Known rows, with every way that one mark hangs from another:
[M H [Y C Q]]: [ 1.21  1.39  1.45 -0.01  1.23  0.01  1.70 -1.65  1.61  1.01  4.41  3.31
 -0.02  2.38  2.52 -1.20  1.29  0.29 -2.42  0.16  0.78  2.88  2.50  1.24
 -2.40  0.29  1.08 -0.33  0.88 -0.02 -0.55  2.54]
[G S Y]: [-1.31 -0.06 -2.97  0.41  1.12 -0.18  1.76  2.55  1.40  2.08  3.29  4.05
  0.54  0.42 -0.23 -2.30  0.68  1.92  1.52 -2.28 -2.39  3.05  0.49  0.49
 -0.95 -0.56  1.15 -0.96 -0.97 -0.69 -0.16  3.34]
[H [Q S]]: [-2.14 -0.05 -0.11  0.05  0.81 -1.04  1.16  0.89  0.66  2.49  3.51  3.26
  1.32  0.76  0.54 -3.35 -1.36 -0.77  3.97  0.22 -1.88  2.65  1.02  0.01
 -0.65  1.27  3.45 -0.40 -0.85  1.97 -0.53  1.51]
[S C [G [H K Q]]]: [-1.76 -2.09  0.33 -0.71 -0.70 -1.24  0.87 -1.49  1.06  2.42 -0.17  6.31
  3.15  1.81 -0.06 -2.51 -1.47  0.10  0.44 -3.09  0.25  3.43  2.65  3.09
 -1.86 -0.15  2.12 -1.14  0.79  4.39 -2.85  4.00]
[Y C K [Q H S]]: [-0.18  2.70 -0.92  0.07  3.25 -1.04 -0.51 -2.05  0.07  2.72  4.97  4.14
 -3.73  1.22  1.77 -0.72  0.71  0.97  3.54  1.08 -0.19  2.88  2.29 -0.86
  0.50  2.78  2.71  0.98 -1.74  1.76 -2.97  1.44]
[Y Q]: [-1.46  2.26 -1.17  0.12  2.04 -0.50  0.67 -1.21  2.28  2.15  2.24  3.32
  0.57  0.25  0.79 -1.31  0.93  0.82  1.45  0.26 -1.12  2.20  0.83  0.29
 -1.13  0.76  2.19 -0.53 -0.11  1.36 -1.30  1.88]
[K [S [C [H Q]] [G Y]]]: [-0.81 -1.94 -0.91 -0.25 -0.04 -1.01  0.30 -0.68  2.26  1.92 -0.49  4.07
  4.16  1.11  0.68 -0.22 -0.60  2.88 -0.80 -3.32 -1.24  3.85  1.44  4.78
 -2.96 -0.60  1.16 -2.92  2.88  2.86 -1.82  4.00]
[G [H Q] S]: [-2.03 -0.44 -1.78 -0.69 -1.46 -0.45  1.22  1.48  0.79  4.22  3.11  5.17
  2.92  2.25 -0.13 -2.08  0.08  0.54  1.18 -2.75 -1.79  2.86  0.61  0.39
 -0.31 -0.35  2.00 -0.37 -0.69 -0.50 -0.28  3.69]
[M [Y C]]: [-0.37  0.46  0.76  0.35  2.08 -0.16  1.82 -0.18  1.51  0.47  3.95  2.47
 -0.15  1.60  1.29 -3.16  0.22  0.55  0.68 -0.01 -1.20  3.45  2.41  0.80
 -2.91  0.32  1.38 -0.67  0.33  0.68 -0.46  1.88]
[K [S G]]: [-3.32  1.64  0.47  0.74  1.65 -0.38  0.57 -1.07  3.13  1.46  1.43  1.40
  1.13 -0.92  0.12 -2.15  0.78  0.89  1.21 -1.05 -2.84  3.18  1.96  2.83
 -2.85  0.97  1.95 -2.43  1.70  2.96 -0.98  2.53]
[S [C H] [G Y]]: [ 0.36 -1.46 -0.53  0.54  1.41 -0.69  0.53 -0.51  2.35 -0.12 -0.67  4.03
  2.01 -0.90 -0.15 -1.66 -0.57  3.97 -0.40 -2.59 -1.53  3.12  1.76  3.84
 -2.04 -1.62 -0.03 -3.01  1.50  1.91 -1.15  3.76]
[M [H K Q] S [Y C]]: [ 0.26 -2.27  2.14 -0.84 -0.63  0.04  3.10 -0.04 -1.55  0.90  6.71  3.41
  2.75  4.98  2.86 -3.04 -1.06 -2.09 -3.45 -1.20  0.99  3.05  4.33  0.89
 -2.45 -0.41  1.89 -0.28  0.17  2.09 -1.18  2.67]
[Y [C H] K Q]: [ 1.30  3.19 -2.17 -0.47  2.08 -0.83 -0.38 -1.79  1.36  1.87  2.96  3.20
 -1.82  2.77  1.90  0.58  1.26  3.55 -0.11 -1.27 -1.30  2.77  2.06  0.47
 -0.58  0.64  1.89 -0.73  0.02  0.52 -2.78  2.51]
[Y C K]: [-1.26  3.00 -1.61  0.68  2.19 -0.84  0.69 -0.91  1.82  1.29  3.30  2.35
 -2.62  1.72  1.40 -1.94  0.77  2.78  2.05 -1.30 -2.77  3.12  2.96  0.07
 -1.79  1.30  2.56  0.13 -0.33  1.49 -2.04  2.38]
[M [S [C H]]]: [-0.28 -0.17  0.57  0.31  1.57  0.46  0.69 -1.18  0.78  0.73  2.32  2.08
  1.94 -0.16  0.78 -3.46 -0.25  3.44 -1.10 -1.81 -2.37  2.26  2.78  1.28
 -1.46 -0.77  0.46 -2.38  1.05  1.75 -0.39  2.54]
[H K [Q [S G]]]: [-2.15 -1.58  0.45 -0.66  1.01 -1.52  1.40  0.80 -0.33  1.68  2.68  4.32
  1.82  1.40  0.04 -3.29 -2.27 -2.30  2.94 -0.38 -0.59  3.24  2.37  1.32
 -0.86  1.05  3.19 -1.63 -0.83  4.45 -2.27  2.04]
[K [S [G [Y C]]]]: [-1.96  1.37 -1.21  1.00  2.07 -1.21  1.49  0.10  2.35  1.84  1.32  2.50
 -0.08  0.16  0.30 -0.91  0.93  1.99  0.71 -2.29 -1.48  4.24  1.53  2.89
 -3.17  0.20  1.26 -1.54  0.91  2.12 -2.12  3.45]
[Y C [K S] Q]: [-1.25  4.83 -2.37  0.14  2.67 -0.83 -0.01 -2.43  2.41  3.23  3.39  2.37
 -2.46  2.50  2.33  0.43  2.31  2.64  0.83 -1.75 -1.68  3.60  2.15  0.33
 -2.21  2.62  3.19 -0.02  0.94  1.93 -3.54  2.61]
[H [K [S C]]]: [-3.31  0.20 -0.42 -0.25  1.47 -0.19 -0.04 -1.48  2.41  1.42  1.06  2.50
  0.76  0.96  1.00 -3.34  0.72  0.95  1.05 -2.11 -1.75  3.03  2.47  2.88
 -2.66  1.93  2.95 -1.04  1.60  3.97 -2.37  2.43]
[K [S [C H] G]]: [-1.46  0.32  0.85  0.17  1.48 -0.21 -0.68 -2.18  3.24  0.70 -0.61  1.98
  1.97 -0.76  0.28 -2.04  0.47  3.29 -0.63 -2.21 -2.59  3.48  2.43  4.40
 -2.77  0.29  0.64 -3.60  3.18  3.05 -1.18  3.05]
[M [H K Q]]: [-1.95 -1.62  0.45 -1.01 -1.53 -0.24  1.39  0.02  0.76  0.81  3.22  3.57
  2.97  3.09  1.51 -2.43 -0.75 -1.78 -0.28 -0.80 -0.59  1.77  2.41  2.33
 -1.15  0.53  3.27 -0.02 -0.07  2.08 -0.86  2.37]
[H [Q [S C G]]]: [-1.60 -0.41  0.94  0.37  1.83 -1.81  0.74 -0.48  1.31  2.27  0.81  4.56
  1.57 -0.41 -0.24 -3.44 -1.90  0.71  3.02 -1.00 -1.42  4.19  2.55  1.26
 -1.80  0.86  1.98 -1.56  0.77  4.42 -1.42  2.58]
[S [C H] G]: [-0.31 -0.21  1.00  0.21  1.67 -0.45 -0.09 -1.55  2.59  0.03 -0.75  3.13
  1.72 -1.13 -0.22 -2.57 -0.42  3.34 -0.12 -1.52 -2.25  3.01  2.56  3.40
 -1.89 -0.66  0.09 -3.20  1.99  2.63 -0.51  2.90]
[C [H K]]: [-1.01 -1.12 -0.43 -0.99  0.25  0.25  0.16 -0.01  0.90 -0.39  2.08  2.31
  1.65  1.48  0.87 -2.61 -0.37  0.27  0.55 -0.67 -1.74  1.38  1.64  2.45
 -0.53 -0.19  2.16 -1.98 -0.26  1.28 -1.10  1.80]

Rows:
[ 0.87  3.52 -0.54  0.68  1.95 -1.73  0.42 -1.96  0.66  3.65  3.23  4.85
 -3.46  0.92  0.79 -0.72  0.42  2.11  1.56 -1.79 -0.17  3.93  2.37 -0.21
 -0.50  1.45  2.12 -0.79 -1.00  1.90 -3.83  3.56] => [Y C K [Q [S [G H]]]]
[-0.72 -2.80  0.33 -1.46  0.25 -1.07  0.12 -0.99  0.86  0.51 -0.52  4.87
  3.86  2.09  0.27 -1.92 -1.85  0.90 -0.35 -2.21 -0.49  3.17  3.04  3.88
 -1.77 -0.58  1.48 -2.53  1.42  4.47 -2.28  3.09] => [S [C [H K Q]] G]
[-1.50  0.54 -0.88 -1.10  2.42 -0.74 -0.10 -1.90  0.22  1.76  2.85  4.98
 -0.16  2.14  1.26 -0.63  0.88 -1.19  1.92  0.91  1.64  2.37  1.96  1.28
 -0.21  1.15  2.05  0.95 -1.50  2.47 -2.76  1.38] => [Y C [Q [H K]]]
[-1.09  0.03 -2.43 -0.23  0.00 -0.58  0.44 -1.92  1.82  3.71  0.92  5.50
  1.24  1.60  1.25 -0.33  1.46  1.77 -0.68 -3.78  1.19  3.00  0.52  3.02
 -2.01  0.90  2.73 -0.52  0.77  2.21 -4.07  4.27] => [G [H [K [S C]]] [Y Q]]
[ 2.46  2.18  0.88  0.47  1.41  0.36  2.10 -2.35  0.07  1.42  7.82  2.92
 -1.49  3.57  3.60 -1.14  1.09  1.81 -4.16 -1.12 -0.18  3.05  4.43 -0.93
 -2.38  0.62  1.25 -0.34  0.69  0.65 -1.96  3.04] => [M H S [Y C K Q]]
[-1.53 -1.83  0.29 -0.59 -0.76 -1.13  0.71 -0.34 -0.14  3.25  1.93  5.57
  1.50  1.97  0.57 -3.77 -1.61 -0.65  2.53 -2.17  0.20  2.94  1.85  1.28
 -0.56  1.13  3.39 -0.18 -0.76  3.33 -2.50  2.93] => [G [H K [Q [S C]]]]
[ 1.20 -0.28 -4.40 -0.86 -0.05 -1.03  1.18  2.26 -0.17  2.74  3.84  4.94
  0.28  4.61  1.31  0.49  0.19  3.55 -0.17 -3.88 -2.09  3.72  1.60  0.68
 -0.40 -0.63  1.49 -0.57 -0.57 -0.97 -1.99  4.02] => [G S [Y [C [H Q]] K]]
[-1.30  0.97 -3.15  0.26 -1.33 -0.97  1.24 -0.51  1.34  4.48  3.46  4.23
  0.04  4.02  2.10  0.62  0.67  2.50  0.62 -4.13 -1.07  3.60  1.28  1.74
 -2.22  0.89  3.58  0.51  0.27  0.55 -3.40  4.44] => [G [H Q] [Y C [K S]]]
[-2.09 -1.68 -0.05 -1.63 -0.50 -0.60 -0.05 -0.67  0.94  1.37  1.21  2.95
  4.24  2.59  0.94 -0.89 -0.74 -0.68 -0.53 -1.92 -1.15  2.89  2.01  4.41
 -1.87  0.32  2.64 -3.04  1.69  3.66 -2.15  2.61] => [C [H [K [S G]] Q]]
[-1.72  1.30 -2.61  1.07  1.36 -0.37  0.39 -1.50  3.17  1.72  2.19  2.77
 -1.16  0.76  1.91 -1.33  1.00  4.42  0.85 -3.43 -2.89  3.30  2.18  2.06
 -3.03  1.83  2.83 -0.72  1.77  2.31 -2.84  3.65] => [G [Y [K [S C]]]]
[ 0.16 -3.83 -1.20 -0.97 -0.14 -1.35  0.80  0.04  0.52  0.47 -0.43  5.75
  4.07  2.13  0.44 -0.97 -1.95  1.35 -0.56 -3.08  0.21  3.36  2.15  4.15
 -1.90 -1.39  1.22 -2.40  0.92  3.68 -2.65  3.82] => [S [C [H K Q]] [G Y]]
[-1.58  1.04 -2.54  1.10 -1.05  0.20  0.73 -0.96  2.41  2.85  3.68  2.85
 -0.60  1.34  1.71 -0.78  1.25  3.25  0.49 -3.55 -2.48  2.32  0.83  2.03
 -1.97  1.12  3.19 -0.80  0.31  0.08 -2.66  4.08] => [G H [Y [K S]]]
[ 0.62 -0.08 -0.86  0.37  1.54 -0.97  1.19  0.53  1.40  0.23  0.87  3.22
  0.71  0.42  0.02 -0.72 -0.15  2.89 -0.19 -1.84 -1.02  3.46  1.46  3.18
 -1.64 -1.68  0.07 -2.41  0.13  0.66 -1.10  3.42] => [S [G [Y [C H]]]]
[-1.58  1.00 -0.81  1.00  0.30 -0.84  1.44 -0.40  2.23  3.09  1.22  3.50
  0.36  0.32  0.14 -0.66  1.11  2.24  0.03 -3.41 -0.66  4.03  1.09  3.40
 -2.73 -0.30  1.30 -1.53  0.54  1.12 -2.25  4.47] => [K [S [G H [Y C]]]]
[ 0.80 -2.62 -0.02 -0.01  1.41 -1.06  0.49  0.44  0.09  0.04  0.70  4.45
  0.68 -0.33  0.04 -2.98 -1.65  1.68  0.78 -2.13 -0.28  3.24  2.04  3.45
 -0.87 -0.32  1.09 -3.12 -0.05  3.27 -2.39  3.21] => [Q [S [C [H K]] [G Y]]]
[-0.60 -0.63 -3.13 -0.45 -0.24 -0.63  1.91  2.38 -0.28  2.98  3.08  5.79
 -0.23  2.88 -0.03 -1.90  0.85  1.15  0.47 -4.01  0.10  3.52  0.85  1.03
 -0.41 -0.78  1.41 -0.04 -2.12 -0.64 -2.20  4.52] => [G [H K] S [Y C]]
[ 1.26 -1.60 -1.48 -0.71  1.76 -1.10  0.28 -1.13  1.17  0.55 -0.54  5.88
  2.09  0.90  0.47 -0.10 -0.34  2.35 -1.44 -2.54  1.03  3.09  1.64  3.61
 -1.45 -1.05  0.60 -2.68  0.80  3.29 -3.33  3.81] => [S [C [H K]] [G [Y Q]]]
[-1.25 -1.82 -0.93  0.36 -1.44 -1.19  1.98  0.48  1.48  2.82  1.38  5.56
  3.76  0.92 -0.13 -0.78 -1.16  0.80  0.68 -2.51 -0.42  2.95  0.61  2.57
 -1.83 -1.48  1.80 -1.22 -0.20  1.35 -1.68  4.39] => [S [G [H Q] Y]]
[-1.18 -0.84  1.51  0.35  0.85 -1.00  0.61 -1.12  0.65  1.77  0.95  4.97
 -0.06 -0.63 -0.53 -4.38 -1.08  0.48  1.79 -2.22 -0.25  3.31  2.58  2.18
 -0.96  0.80  1.88 -1.91 -0.30  3.94 -2.44  3.41] => [Q [S C [G [H K]]]]
[-0.83 -1.81 -3.62 -1.12 -1.33 -1.29  2.17  2.85 -0.99  4.16  3.07  6.84
  1.88  4.58  0.27 -1.02 -0.06  0.12  0.59 -4.26  0.74  3.77  0.74  1.03
 -0.48 -0.95  2.12  0.53 -1.97 -0.05 -2.40  4.63] => [G [H K Q] S [Y C]]
[-1.55  1.68 -1.90  0.61  1.94 -0.96  1.05 -1.08  2.75  2.61  1.41  3.48
  1.37 -0.29  0.74  0.55  1.21  1.46  0.03 -1.52 -0.68  3.44  0.57  2.62
 -2.70  0.40  1.62 -2.08  1.19  2.18 -2.59  3.46] => [K [S [G [Y Q]]]]
[-0.25 -0.74  0.40  1.57  0.83 -1.09  1.17 -0.11  1.48  2.44  0.77  5.08
 -0.10 -1.97 -0.68 -3.17 -0.89  2.59  1.83 -2.70 -0.67  3.62  1.30  2.18
 -1.42 -0.36  1.01 -1.80 -0.18  2.05 -1.78  4.21] => [Q [S C [G H Y]]]
[-0.63 -2.33 -0.18 -1.48 -0.30 -0.69  0.36  1.23 -0.89  1.36  3.16  3.40
  2.42  2.63  1.07 -2.86 -1.84 -1.49  2.11 -0.45 -0.85  2.02  1.33  1.63
  0.46  0.59  3.37 -1.57 -1.00  2.15 -1.54  1.55] => [C [H K [Q S]]]
[-0.11  4.09 -2.46  0.25  2.79 -1.21  0.51 -1.79  1.79  2.50  3.39  3.63
 -2.74  2.33  1.81 -0.16  1.33  2.76  1.29 -0.96 -1.26  3.27  2.44 -0.73
 -1.31  1.58  2.54  0.47 -0.36  1.61 -3.11  2.44] => [Y C K Q]
[-0.20  0.43 -3.70  0.63 -0.78  0.01  1.33  1.33  1.06  3.15  4.30  4.93
 -0.91  1.60  0.45 -1.19  0.88  3.43  0.63 -4.12 -2.52  2.70  0.98  0.27
 -0.37 -0.15  1.89 -0.60 -1.21 -1.61 -1.53  4.71] => [G H S [Y K]]
[-2.17 -1.89  0.21 -0.89 -1.19 -1.12  1.32 -0.63  0.63  2.27  1.35  5.42
  3.54  2.18  0.07 -2.15 -1.40 -1.31  0.72 -1.94  0.00  2.65  2.00  2.65
 -1.29 -0.36  2.65 -1.27 -0.34  3.22 -2.49  3.48] => [S [G [H K Q]]]
[-0.18  0.09 -0.25 -0.58  0.78 -1.24  0.49  1.14 -0.24  2.24  2.86  3.00
  0.92  2.21  1.01 -2.21 -1.04  0.39  2.45 -0.38 -1.30  3.20  1.31  0.90
 -0.11  0.37  2.38 -0.93 -0.78  0.95 -0.87  1.71] => [Y [C [H [Q S]]]]
[-0.31 -1.10 -0.11  1.20  2.56 -0.83 -0.03 -1.65  0.86  0.85  2.61  5.01
 -1.80 -1.34  0.65 -2.26 -1.05  2.52  3.09 -0.87 -1.08  3.22  3.01  1.77
 -0.88  1.47  1.53 -1.01 -0.26  3.50 -2.38  3.08] => [Q H [S C [G [Y K]]]]
[-0.08  0.34 -1.85  0.41  2.24 -0.72  0.08 -2.39  1.29  1.38  3.05  5.50
 -0.29  0.27  1.20  1.12  0.33  1.89  1.13 -0.34 -0.04  2.29  1.96  1.63
 -0.73  0.54  1.55 -0.71 -0.58  2.13 -3.07  3.17] => [S [G [Y K [Q H]]]]
[-0.82 -1.29 -0.36 -0.68  0.02 -0.54  0.03 -0.76  1.75  1.39  0.34  3.80
  3.35  1.59  0.81 -2.13 -0.90  2.25  0.73 -1.45 -1.75  2.72  1.69  2.50
 -1.47 -0.23  1.58 -1.40  1.60  1.93 -0.52  2.52] => [S [C [H Q]]]
[ 1.68  0.00 -4.19 -1.53  1.49 -0.99  0.90  2.00 -0.69  2.29  2.72  5.65
  0.40  3.57  0.72  0.49  1.30  1.59 -0.93 -2.89  0.82  3.40  0.64  1.39
  0.13 -1.04  0.73 -1.07 -1.37 -0.38 -2.67  3.69] => [G S [Y [C [H K]] Q]]
[-0.60 -1.26 -1.63 -1.20  0.17 -0.52  0.10  0.95  0.96  2.48  1.15  4.78
  3.30  2.26  0.13 -1.94 -0.29  2.66  0.18 -2.83 -2.22  3.42  1.68  1.64
 -0.69 -0.45  0.85 -1.66  1.16  0.72  0.02  3.21] => [G [S [C [H Q]]]]
[ 0.79 -1.17  1.95 -0.92  3.45 -1.04  0.42 -1.58 -1.28  1.20  4.60  5.36
 -0.61  1.60  1.32 -1.79 -0.49 -2.93  1.30  1.59  2.83  3.64  2.95  1.46
 -0.91  1.34  1.22 -1.05 -1.15  3.64 -3.02  1.54] => [M [Y C [Q [H K] [S G]]]]
[-2.03 -0.59  1.49  0.62  2.31 -0.28 -0.56 -1.43  1.04  1.25  2.45  3.65
 -0.56 -1.74  0.32 -4.17 -0.45  0.65  4.27  0.99 -1.25  2.40  2.02  1.23
 -0.32  1.84  1.80 -0.18 -0.40  2.53 -0.42  1.39] => [Q H [S C]]
[-1.50  0.45  1.09  0.88  0.76 -0.68  0.59 -1.97  2.72  1.82 -0.35  4.56
  0.99 -1.47 -0.66 -3.01 -0.13  2.60  0.65 -2.46 -1.44  3.19  2.25  2.71
 -2.29 -0.27  0.72 -1.89  1.10  2.55 -1.28  3.90] => [S C [G H]]
[ 0.19 -0.99  3.06  0.77 -0.04  1.33  2.60 -0.73  0.58 -0.13  6.75  1.37
  1.94  1.00  2.27 -3.99 -0.11 -0.01 -3.05 -0.25 -1.57  1.86  3.39  0.68
 -2.45 -0.44  0.95 -1.73  0.85  0.27  1.16  2.38] => [M H S Y]
[-3.25  0.16 -0.43 -0.36 -0.86  0.44  0.41 -1.04  1.64  2.44  2.56  2.60
  1.35  1.51  0.90 -2.64  0.95 -0.31  0.65 -2.21 -1.31  2.11  1.12  2.78
 -1.48  1.21  3.42 -0.97  0.11  1.77 -2.24  2.98] => [G [H [K S]]]
